Each row was made from one small tree. Brackets hold a mark, then the marks that hang from it, in the order of their numbers. Every link used is in the known rows. Write each row's tree.
Known rows:
[K_10 [K_760 [K_497 [K_578 [K_406 K_217]]]]]: [-21.7   6.7   3.9   0.5   9.8  16.4  25.8  22.6 -30.6 -11.3 -21.8   1.2
  47.5  13.0 -16.7 -10.5 -14.5   5.5  17.2 -51.8]
[K_61 [K_497 K_578 K_760] K_841]: [-17.9   4.3  13.2 -10.4   9.9   0.9   7.8  51.2 -22.7  20.3 -22.8  40.1
  39.7 -13.4 -20.3  13.7 -12.3  27.8  15.8  28.2]
[K_497 [K_61 K_841] K_578 K_760]: [-13.5  12.3  11.8   7.9   0.2   7.1   3.4  15.0 -23.5  -1.5 -11.6   7.7
  38.5  -9.7   7.8   8.1 -15.6  38.3  16.6  26.9]
[K_61 [K_497 K_578 [K_760 K_10]] K_841]: [-10.0   4.3   7.8 -16.5  21.9  -6.1   8.9  45.7 -23.8  31.7 -44.7  31.2
  32.4   2.9 -10.2   5.4  -2.2  24.3  18.0  19.7]
[K_10 K_760]: [-11.7   9.5  14.7   2.8  10.8  24.4   5.2  31.2 -21.4 -33.9  27.0 -39.4
  18.5  14.2  25.2 -17.0 -11.0   8.9  -6.7 -29.0]
[K_578 [K_406 K_217] [K_497 [K_760 K_10]]]: [ -2.6  -0.3  13.8  -6.8  10.6 -10.4   9.4   3.5 -14.8   9.3 -33.5 -21.4
   3.3  24.6  10.5  -9.8  -3.4  23.9  11.6 -37.3]
[K_61 K_497 K_841]: [-15.3   1.2  16.5 -10.7  13.3  25.0   6.0  64.9  -7.4   7.7   0.9  25.1
  11.7  11.6  -3.1   5.4  -2.9   4.9 -21.3   5.7]
[K_497 K_578 K_760]: [-19.1   0.6  15.7   6.3   3.2  -2.6   5.1  27.7 -23.6 -15.1   5.7  -4.8
  36.4   2.7   6.0   0.1 -17.6  38.3  28.5  -9.8]
[K_578 K_406]: [ -2.0  -1.7  16.8   1.8   6.5  24.6  12.9  26.8  -6.7  -6.3  49.2  -5.8
  15.6  14.7  17.0   6.0  -8.4   7.9 -23.0 -31.2]
[K_406 K_217]: [-29.8  -1.0  20.3  19.5  -0.4  35.5   4.4  47.5 -12.2 -38.6  -5.5 -18.6
  10.8  32.5  21.1 -15.9  -3.5  20.1 -14.8 -41.9]
[K_10 [K_760 [K_497 [K_578 K_406]]]]: [ -7.3   5.2   3.0  -9.9  13.7   0.1  23.0  16.3 -27.2  -2.1  15.2  -0.6
  44.6   4.8 -20.4  -1.3 -19.6   2.4  17.9 -40.9]
[K_578 K_406 [K_497 [K_61 K_841] K_760]]: [  8.1   9.9  14.9 -12.7  -1.1 -11.0   2.5 -10.4  -7.5  17.1   4.2  -7.3
   8.3 -11.5  -2.9  16.1 -16.9  23.8  -1.2  16.5]
[K_760 K_10 K_497]: [ -5.1  -9.2   9.2 -10.6  19.4  -4.8   5.2  30.8 -10.8 -15.8  -8.8 -13.2
 -15.2  58.9   0.8 -17.6   2.4   4.8   6.9 -57.9]
[K_217 K_406 K_841]: [-35.1   6.7  26.3 -10.3   6.2  18.4   2.8  38.7   7.9  -0.3  22.1 -18.2
 -15.2  47.9  33.8 -15.2 -22.1  -1.1  -6.6 -48.9]
[K_497 K_61 [K_578 K_406] K_760]: [  2.9  10.9  11.0   0.3   2.7   3.6  13.9  -6.7 -24.6   6.8  15.0  -3.6
  47.7 -13.7   9.0  14.9 -18.8  42.1  23.5   2.3]
[K_578 K_406 [K_497 [K_760 K_10]]]: [ 14.3  -1.9  12.9 -18.3  14.3 -26.3   7.0  -5.3 -10.7  20.7   5.9 -26.7
   1.4  18.1   6.2  -1.2  -8.0  21.2  13.0 -26.6]
[K_497 [K_578 K_406] [K_760 K_10]]: [  4.5   1.2   6.8  -3.9  13.4  -2.8  16.1   5.7 -23.1  19.8   5.0  -1.3
  39.4   9.0  12.1   6.8  -7.4  26.7  18.5 -18.8]
[K_497 [K_578 [K_406 [K_217 K_841]]] K_760]: [-25.1   3.4  25.0  -2.3   0.1  13.0  20.6  16.7 -20.9   9.1 -19.8  23.2
  27.9   0.4  10.4   0.2 -24.6  29.7  12.5 -22.5]
[K_760 [K_497 K_61]]: [ -7.1  -0.4  13.5  -4.6   8.6   4.3   2.3  17.3  -9.6 -29.8  -0.5 -19.9
  -6.1  35.5  -2.8  -8.5  -9.8  22.0   7.6 -34.6]
[K_10 [K_760 [K_497 [K_61 K_841] K_578]]]: [-16.7  14.8   1.7  -4.0  11.5   6.1   9.8  19.4 -30.4 -11.7 -19.9   0.3
  38.0   1.1 -14.9  -8.6 -17.1  10.0  14.2  -1.1]

Write each row's tree:
[  4.7   8.3  11.0 -12.3  10.8 -19.6  -4.4  -0.7 -11.0   9.3 -30.2 -27.6
  -5.4  13.9   9.6  -7.3  -6.9  28.3   9.7  12.4]
[K_578 [K_497 [K_61 K_841] [K_760 K_10]]]
[ -2.9  -7.2   1.6 -11.9  20.0 -12.3  22.1  18.6 -15.4  15.9   4.5  11.0
  27.4  29.8 -18.4  -1.3  -5.9   6.9  15.4 -50.0]
[K_760 K_10 [K_497 [K_578 K_406]]]
[-15.6   0.4   7.8  -2.7   8.2  -5.0  11.2  21.3 -18.0 -16.1  -7.1  -4.7
  25.9  17.3 -17.0  -5.2 -16.6  29.0  24.6 -29.6]
[K_760 [K_497 K_61 K_578]]
[ -6.7  -0.3   2.7  -7.9  20.0  -8.1  11.5  14.7 -20.7  -4.5 -23.0 -14.1
  19.1  36.3  -8.8 -14.3  -7.2  26.9  25.0 -33.4]
[K_760 K_10 [K_497 K_61 K_578]]
[-19.5   2.7   5.4   1.2   4.4   1.9   9.0  28.0 -15.2  -5.5 -18.1  16.1
  27.2  12.7 -21.9   1.2 -13.8  18.0  10.6  -5.8]
[K_760 [K_497 [K_61 K_841] K_578]]
[ -4.7   4.6   3.2  -5.3   3.6   6.0  17.3  14.1 -11.9  15.1  -0.3  31.5
  35.6   3.8 -25.9  14.4 -14.5  13.2   0.4  -6.6]
[K_760 [K_497 [K_61 K_841] [K_578 K_406]]]
[ -4.6  11.7   8.8  -8.7  14.5   5.6   2.9   9.4 -23.3 -35.1  -6.9 -40.4
   5.5  26.3   5.5 -16.7 -13.0  11.2  13.6 -32.9]
[K_10 [K_760 [K_497 K_61]]]
[ -0.5  13.6   9.2   3.0   0.2   8.1  12.1   0.1 -20.3  16.9   4.9  19.5
  48.3 -18.6   2.9  21.4 -16.3  35.4   5.7  27.5]
[K_497 [K_61 K_841] [K_578 K_406] K_760]
[  9.1   6.0  14.3 -14.2  15.8 -25.5  -3.5  -6.7 -13.7  -0.4 -22.4 -51.2
  -7.6  20.0  14.9 -13.5 -10.7  40.8  24.2 -11.5]
[K_578 [K_497 K_61 [K_760 K_10]]]
[ -7.0   2.6  -0.7  -4.4  15.8  -6.5  10.2  21.3 -17.3   6.9 -34.0   6.9
  20.4  29.9 -13.4  -7.5  -4.6  13.1  12.4 -12.1]
[K_760 K_10 [K_497 [K_61 K_841] K_578]]
[-16.9   8.9  10.7  16.7   0.7  33.6  22.8  15.5 -20.7  -2.4  -2.1  -3.1
  54.4  -0.1   6.5   1.2 -14.0  35.4  -1.9 -21.7]
[K_497 K_61 [K_578 [K_406 K_217]]]
[ -2.7  11.2  16.3   4.9   0.0  16.0  -5.7  13.1 -15.2 -17.5  -7.0  -8.5
   8.1   8.2  23.7   5.7  -7.3  32.6  -1.9  22.0]
[K_497 [K_61 K_841] K_760]
[  6.8   0.9  -0.5 -12.8  18.1  -7.4  20.5  -1.1 -20.4  16.5  -7.2  -1.2
  27.0  26.3 -12.5   0.6  -8.8  21.7  17.8 -36.6]
[K_760 K_10 [K_497 K_61 [K_578 K_406]]]
[-10.1  -7.1   7.9  -5.3   9.1  -5.3  20.4  23.9 -12.6   5.7  21.9  18.6
  35.0  15.1 -25.3   8.0 -15.8   8.7  10.6 -43.0]
[K_760 [K_497 [K_578 K_406]]]
[ -3.9   8.4  19.7  -3.4  -3.4  -2.1   6.3 -10.1 -12.8  -4.2 -24.6 -24.9
  10.5   3.9   6.3   1.6 -15.5  40.3  10.3 -17.2]
[K_578 [K_406 K_217] [K_497 K_61 K_760]]
[-20.9   9.1  21.4   0.2   1.5  26.5  24.5  12.7 -15.6  10.4 -10.2   3.5
  33.4   1.5   9.2  -4.2 -26.0  32.7  -6.1 -23.1]
[K_497 K_61 [K_578 [K_406 [K_217 K_841]]]]
[ 12.8  10.1   5.4  -5.4  14.8  -2.3  13.9 -14.9 -26.3  20.7  -1.3 -11.9
  40.7   2.8  15.4   5.4  -9.5  41.8  22.8  -2.6]
[K_497 K_61 [K_578 K_406] [K_760 K_10]]
[-15.7   1.6  16.3 -12.6  13.9  -4.0   9.9  43.6 -24.5   9.2 -16.7  18.8
  41.4  -6.0 -11.3   7.3 -16.1  37.1  32.8   4.1]
[K_61 [K_497 K_578 K_760]]
[ -3.2   7.8   9.4   3.4   4.5  18.8  18.5   9.8 -17.4   9.9  33.0  -4.1
  50.6  -8.7   5.5  10.5 -18.6  33.6   0.4 -10.6]
[K_497 K_61 [K_578 K_406]]
[ -0.8   6.0  19.9  -9.4   3.5 -19.2  -4.4  -2.0 -12.2 -12.6  -6.2 -39.8
  -1.1   5.7   7.7  -3.6 -18.5  42.5  23.6  -5.7]
[K_578 [K_497 K_61 K_760]]
[-22.3   3.5   5.2  -5.5  14.1  -2.6  14.2  31.4 -29.4 -20.6  -3.2 -12.9
  34.4  13.2 -15.5 -15.2 -17.9   5.3  26.0 -39.4]
[K_10 [K_760 [K_497 K_578]]]
[  1.3  -2.9  15.4 -13.8  15.5 -30.3  -1.7  13.4 -14.4  -2.2 -10.8 -38.2
  -9.1  26.2   8.3 -14.9  -8.4  25.3  25.9 -26.9]
[K_578 [K_497 [K_760 K_10]]]
[  6.8   4.0   8.0 -24.8  26.2  -4.6  18.7  24.2 -24.5  43.6 -14.6  23.0
  42.2  -1.2  -8.4  14.2  -5.5  30.4  24.5  -2.7]
[K_61 [K_497 [K_578 K_406] [K_760 K_10]]]
